What can hang from each mark:
Q366: Q761 Q785
Q910: Q785 Q800
Q800: Q278
Q761: Q227
Q147: Q235 Q761
Q909: Q338 Q785
Q785: Q227 Q883 Q909
Q278: Q338 Q785 Q800
Q883: Q800

Each row was made from one small tree. The marks that hang from a mark follow it in brackets, in the order of their numbers. Every link used is in the known rows. Write each row's tree.
Known rows:
Q800(Q278): [-1.60 -0.32  0.28  0.37 -1.15  1.25 -0.56 -0.75  0.89 -0.09 -0.23  1.76
  1.94 -0.95 -1.04  1.68  1.41 -1.64 -1.63  0.03 -0.34  0.61]
Q883(Q800(Q278(Q338 Q785(Q227 Q909)))): [ 0.06 -1.23 -0.24 -1.29 -2.79  3.58 -1.76 -2.03 -0.26 -0.73 -0.36  2.60
  3.63 -1.21  1.96  3.06  0.26 -3.63 -0.57 -1.30 -1.23 -1.19]
Q883(Q800(Q278(Q785))): [-0.78 -0.37  0.11 -0.01 -2.02  1.57 -0.85 -1.01 -0.35  0.37  0.08  2.13
  3.80 -1.08  2.08  3.00  0.56 -1.52 -1.12  0.43 -1.73 -0.66]
Q366(Q761 Q785(Q227 Q883(Q800(Q278)) Q909)): [ 0.75 -1.38  0.68 -1.40 -2.89  7.24 -2.61 -0.38 -0.59 -2.93 -1.62  7.95
  3.27 -4.13 -3.37  4.87 -0.42 -6.98  0.76 -1.89  2.58 -0.47]
Q147(Q761): [-0.67 -0.84 -2.41 -1.22 -3.00  0.13 -1.29 -0.99  0.82  0.12 -2.42  1.38
  1.63 -1.22 -0.11  0.06 -1.43 -2.33 -0.90  0.43  1.04  0.20]
Q785(Q227 Q883(Q800(Q278)) Q909(Q338)): [ 1.29  0.29  1.99 -1.08 -2.29  6.81 -2.17 -0.33 -0.19 -3.09 -1.87  5.58
  3.18 -2.39 -0.59  1.97  1.45 -5.27  1.04 -1.43  1.56  0.27]
Q910(Q800): [-0.58 -2.33 -0.13  0.40 -2.42  0.51 -0.72 -0.26 -1.45 -0.71 -0.88 -0.57
  0.84 -1.31  0.24  1.45 -0.39 -0.03 -1.68 -0.88 -2.26 -0.36]
Q366(Q761(Q227) Q785(Q883 Q909(Q338))): [ 0.97 -3.55 -0.05 -0.85 -2.22  4.82 -1.52 -0.09  1.10 -2.20 -1.76  5.50
  3.37 -3.44 -3.87  3.07 -0.84 -3.57  2.42 -1.69  3.45 -1.54]
Q147(Q235): [-0.95  0.43 -0.75 -0.11 -1.44 -0.99 -0.18 -1.00  0.11  0.59 -2.82 -0.82
  1.48 -1.22 -0.31  1.71 -0.22 -0.62 -0.87 -1.66  1.91 -1.47]
Q278(Q800): [-0.54 -3.02  0.10  0.03 -1.05  0.37 -0.68 -0.21 -1.25  1.03 -0.93 -0.22
  1.85 -0.86  1.30  2.45 -0.45 -1.08 -0.43 -0.15 -1.70 -2.27]
Q366(Q761 Q785(Q227 Q883 Q909(Q338))): [ 0.18 -2.12  0.66 -1.10 -2.57  6.13 -2.00 -0.19  0.40 -2.38 -2.94  5.88
  2.80 -2.57 -3.86  2.89 -1.25 -5.95  1.72 -2.19  3.85 -1.15]
Q366(Q761 Q785(Q227 Q883(Q800(Q278)))): [-0.57 -1.30  0.67 -0.71 -1.74  5.91 -1.73  0.11 -0.68 -1.66 -1.84  7.23
  3.47 -2.95 -2.37  5.25 -0.12 -5.99  0.46 -1.80  0.95  0.22]
Q909(Q785(Q883)): [ 0.62 -1.22 -0.08 -0.06  0.43  0.13  0.34  0.21  0.46  0.15 -2.36 -0.46
  0.96 -0.86 -1.31  3.05 -0.04 -1.27  1.01 -0.36  0.20  0.40]
Q785(Q227 Q883 Q909): [ 1.33 -1.01  1.24 -1.72 -2.06  5.56 -2.50 -0.54  0.10 -3.82 -3.69  2.87
  0.56 -3.01 -2.72  1.54 -0.25 -5.15  0.34 -1.56  2.12  0.43]
Q910(Q800(Q278(Q785(Q909(Q338))))): [-1.20 -2.74  0.17  0.44 -3.45  2.30 -0.27 -0.49 -0.32 -0.69  0.41  0.70
  2.81 -0.27 -0.53  1.58  0.62 -0.56 -1.64 -1.35 -1.24 -1.11]
Q785(Q227 Q883(Q800) Q909(Q338)): [ 1.89 -0.03  1.73 -1.30 -2.30  6.09 -2.39 -0.40 -0.57 -3.03 -2.88  4.25
  2.61 -2.45  0.14  1.43  0.21 -4.76  1.63 -1.34  1.67 -0.42]
Q366(Q761 Q785(Q227)): [-1.03 -1.46 -0.48 -0.36 -2.21  3.41 -1.90 -0.53 -0.26 -0.98 -2.63  3.98
  2.27 -1.79 -2.28  2.73 -1.98 -4.83  0.00 -0.89  0.91 -0.22]
Q278(Q338 Q785(Q227)): [-1.41 -3.58 -0.72 -1.78 -2.09  1.65 -0.94 -2.09  0.80  0.21 -3.18 -1.60
  2.09  1.24  1.12  1.90 -1.78 -2.79 -0.26 -2.53 -1.31 -1.58]
Q800(Q278(Q338 Q785(Q883 Q909))): [-1.02 -3.68  0.30 -1.81 -1.91  3.34 -0.39 -1.78  1.77 -0.65 -0.80  1.56
  2.69 -0.75 -1.86  3.79  0.94 -2.90 -0.45 -3.04  1.27 -1.72]
Q785(Q227 Q883(Q800(Q278)) Q909): [ 1.64  0.03  1.59 -1.61 -2.38  6.94 -2.71 -0.58 -0.70 -3.84 -1.87  5.54
  2.20 -3.63 -1.34  2.95  1.13 -5.82  0.05 -1.33  1.01  0.79]
Q278(Q338 Q785(Q909)): [-0.13 -4.32 -0.99 -2.11 -2.82  1.24 -1.08 -2.64  1.28 -0.03 -1.89 -1.73
  2.10 -0.35  0.34  2.05 -1.92 -1.97  0.12 -2.46  0.87 -3.58]
Q910(Q785): [-0.51 -3.57 -0.94  1.03  0.62 -0.68 -0.25 -0.54 -0.21  0.62 -1.59 -0.41
  1.13  0.12 -0.49  2.54 -1.95 -1.15 -0.44 -0.86 -0.94 -1.05]
Q366(Q785(Q909)): [ 0.04 -2.38 -0.25 -0.87 -2.27  2.15 -1.50 -1.01 -0.28 -0.58 -1.26  1.44
  1.25 -3.77 -1.32  2.11 -1.31 -2.52  0.61 -0.64  1.63 -1.68]

Write each row's tree:
[ 1.84 -3.08  0.16 -0.44 -0.36  4.20 -1.84 -0.39 -1.34 -2.38 -2.47  3.21
  1.66 -1.93 -1.02  3.82 -1.64 -4.61  0.64 -1.98  0.04 -0.69] -> Q910(Q785(Q227 Q883(Q800) Q909))
[-2.29 -2.95 -0.41 -0.82 -1.56  1.13  0.07 -1.85  1.64  0.95 -0.43  0.12
  2.92  0.62 -0.02  2.98  0.60 -1.71 -1.20 -2.04 -0.75 -1.23] -> Q800(Q278(Q338 Q785))
[-0.44 -3.71  0.25 -2.37 -1.71  3.36 -1.02 -1.59  0.00 -0.46 -3.29  0.56
  2.88  0.04  1.62  4.09 -0.92 -3.51  0.65 -3.42 -1.19 -1.56] -> Q278(Q338 Q785(Q227 Q883(Q800)))
[ 0.91  0.26  0.43 -0.29 -0.09  3.03 -0.54  0.23 -0.47 -0.92 -1.98  2.39
  2.15 -0.96 -0.35  3.72  0.96 -3.54  0.64 -0.28 -1.30  1.88] -> Q909(Q785(Q227 Q883(Q800(Q278))))
[ 1.96 -3.11 -0.30 -1.27 -2.50  5.31 -2.32 -0.31 -0.23 -2.74 -1.34  6.43
  3.38 -4.93 -2.73  4.61 -1.07 -4.17  1.88 -1.48  2.25 -1.47] -> Q366(Q761(Q227) Q785(Q883(Q800) Q909))
[ 0.01 -0.88  1.38 -1.45 -0.96  5.36 -1.56 -0.57 -0.52 -1.80 -2.15  4.27
  2.50 -1.73  0.20  4.05  1.55 -4.80  0.04 -2.53 -1.07  1.10] -> Q785(Q227 Q883(Q800(Q278(Q338))))
[ 0.00 -1.59 -0.25 -1.24 -3.14  2.91 -1.99 -1.42  0.36 -1.72 -3.05 -0.15
  1.88 -0.74 -0.64  0.56 -2.17 -3.26 -0.66 -0.24  0.51 -1.14] -> Q278(Q785(Q227 Q909))
[-2.04 -3.08  0.58 -1.50 -1.29  3.68 -0.26 -1.27  1.42 -0.42 -1.77  1.66
  2.76  0.51 -1.21  3.72  1.01 -3.50 -0.73 -3.12 -0.44 -0.03] -> Q800(Q278(Q338 Q785(Q227 Q883)))
[ 1.15 -0.51  1.73 -0.74 -1.96  4.68 -1.25 -0.43  0.28 -1.78 -0.47  4.62
  3.30 -2.84 -0.45  2.52  1.68 -2.97  1.15 -1.27  2.35 -1.12] -> Q785(Q883(Q800(Q278)) Q909(Q338))
[-0.98 -2.49  0.07 -0.05 -3.67  3.50 -1.13 -0.57 -0.94 -1.85 -0.35  1.18
  2.17 -0.79 -1.14  1.98  0.24 -2.07 -2.32 -1.32 -1.93 -0.02] -> Q910(Q800(Q278(Q785(Q227 Q909))))
[ 0.08 -4.53  1.28 -1.30 -2.45  4.74 -1.00  0.14 -0.60 -0.81 -2.77  1.18
  3.43  0.05 -0.09  2.71 -1.10 -3.43  1.05 -1.79  0.32 -3.16] -> Q278(Q785(Q227 Q883 Q909(Q338)) Q800)
[ 0.91 -5.25 -1.06  0.87 -1.64  1.23 -0.94 -0.45 -1.89 -1.33 -0.38  0.00
  0.82 -1.13 -1.14  2.70 -2.01 -1.17 -1.14 -2.07 -1.54 -1.90] -> Q910(Q785(Q909) Q800)
[ 0.53 -2.28  0.37 -1.48 -2.56  6.15 -2.42 -0.35  0.06 -2.96 -3.01  5.75
  1.99 -3.59 -4.44  3.75 -1.58 -6.40  0.97 -2.17  3.46 -0.79] -> Q366(Q761 Q785(Q227 Q883 Q909))
[ 1.55 -1.75  1.06 -1.88 -1.92  4.80 -1.72 -1.27  0.06 -2.18 -0.50  4.20
  2.31 -3.75 -0.68  4.10  1.45 -3.81  0.57 -2.43  1.67 -1.39] -> Q785(Q883(Q800(Q278(Q338))) Q909)
[-2.23 -2.50 -0.18 -1.05 -1.80  2.66 -0.52 -1.73  1.32  0.12 -1.22  0.74
  2.80  0.98 -0.25  2.66  0.44 -3.04 -1.23 -2.22 -1.27 -0.27] -> Q800(Q278(Q338 Q785(Q227)))
[-2.09 -3.62  0.35 -1.26 -1.06  2.24  0.25 -1.37  1.67  0.41 -0.97  1.06
  2.80  0.16 -1.08  4.18  1.22 -2.10 -0.69 -2.89 -0.06 -0.96] -> Q800(Q278(Q338 Q785(Q883)))
[ 0.91 -1.70  0.74 -1.77 -2.80  4.71 -2.04 -0.90 -0.38 -2.40 -3.19  2.03
  2.67 -1.98 -0.18  2.64 -1.30 -4.03  0.22 -1.10  0.59 -1.20] -> Q278(Q785(Q227 Q883(Q800) Q909))
[-0.17  0.20  0.46 -0.21 -2.82  3.51 -1.48 -1.12 -0.29 -0.64 -0.37  3.09
  4.27 -0.88  1.90  1.76  0.40 -2.98 -0.40  0.13 -0.79 -0.72] -> Q883(Q800(Q278(Q785(Q227 Q909(Q338)))))
[-1.82 -2.96 -0.01  0.51 -2.73  1.53 -0.14 -0.36 -0.75 -0.32  0.13  0.26
  2.36 -0.24 -0.52  2.46  0.58 -0.29 -2.48 -1.18 -2.57 -0.27] -> Q910(Q800(Q278(Q785)))
[ 1.66 -2.97  0.05 -0.87 -2.52  5.25 -1.90 -0.14  0.21 -2.11 -1.26  6.51
  4.19 -4.01 -2.05  3.72 -0.78 -3.85  2.67 -1.45  2.68 -1.81] -> Q366(Q761(Q227) Q785(Q883(Q800) Q909(Q338)))
[ 0.68 -4.49 -0.55  1.07 -1.98  2.96 -1.21 -0.17 -1.91 -1.84 -1.34  0.81
  1.51  0.16 -0.70  1.40 -1.91 -2.60 -0.43 -2.29 -1.75 -1.06] -> Q910(Q785(Q227 Q909(Q338)) Q800)
[ 1.22 -1.65  0.46 -1.48 -2.91  6.44 -2.73 -0.41 -0.82 -2.93 -2.44  6.85
  2.82 -4.23 -2.80  4.41 -1.44 -6.64  1.22 -1.87  2.67 -1.08] -> Q366(Q761 Q785(Q227 Q883(Q800) Q909))
[-2.19 -0.85  0.23 -0.09 -1.86  2.52 -0.69 -0.84  0.92 -0.36 -1.38  1.34
  2.81  0.33 -0.87  1.78  0.41 -2.66 -1.83 -0.25 -1.01  0.75] -> Q800(Q278(Q785(Q227)))
[ 1.34 -4.00  0.10 -0.86 -0.30  4.94 -1.59 -0.97 -0.79 -2.05 -1.55  3.92
  2.18 -1.47 -1.15  4.79 -0.54 -5.22  0.49 -3.38 -0.14 -0.84] -> Q910(Q785(Q227 Q883(Q800(Q278(Q338))) Q909))
[ 0.64 -0.61  0.17 -0.36  0.19  1.98 -0.38  0.29  0.12 -0.89 -3.41  0.24
  0.92 -0.42 -1.50  2.59 -0.19 -2.96  0.84 -0.45 -0.39  1.59] -> Q909(Q785(Q227 Q883))
[-1.78 -2.41  0.10  0.30 -3.00  2.58 -0.56 -0.26 -0.99 -0.98 -0.51  0.74
  2.29 -0.03 -0.54  2.18  0.42 -1.43 -2.52 -1.25 -2.97  0.50] -> Q910(Q800(Q278(Q785(Q227))))
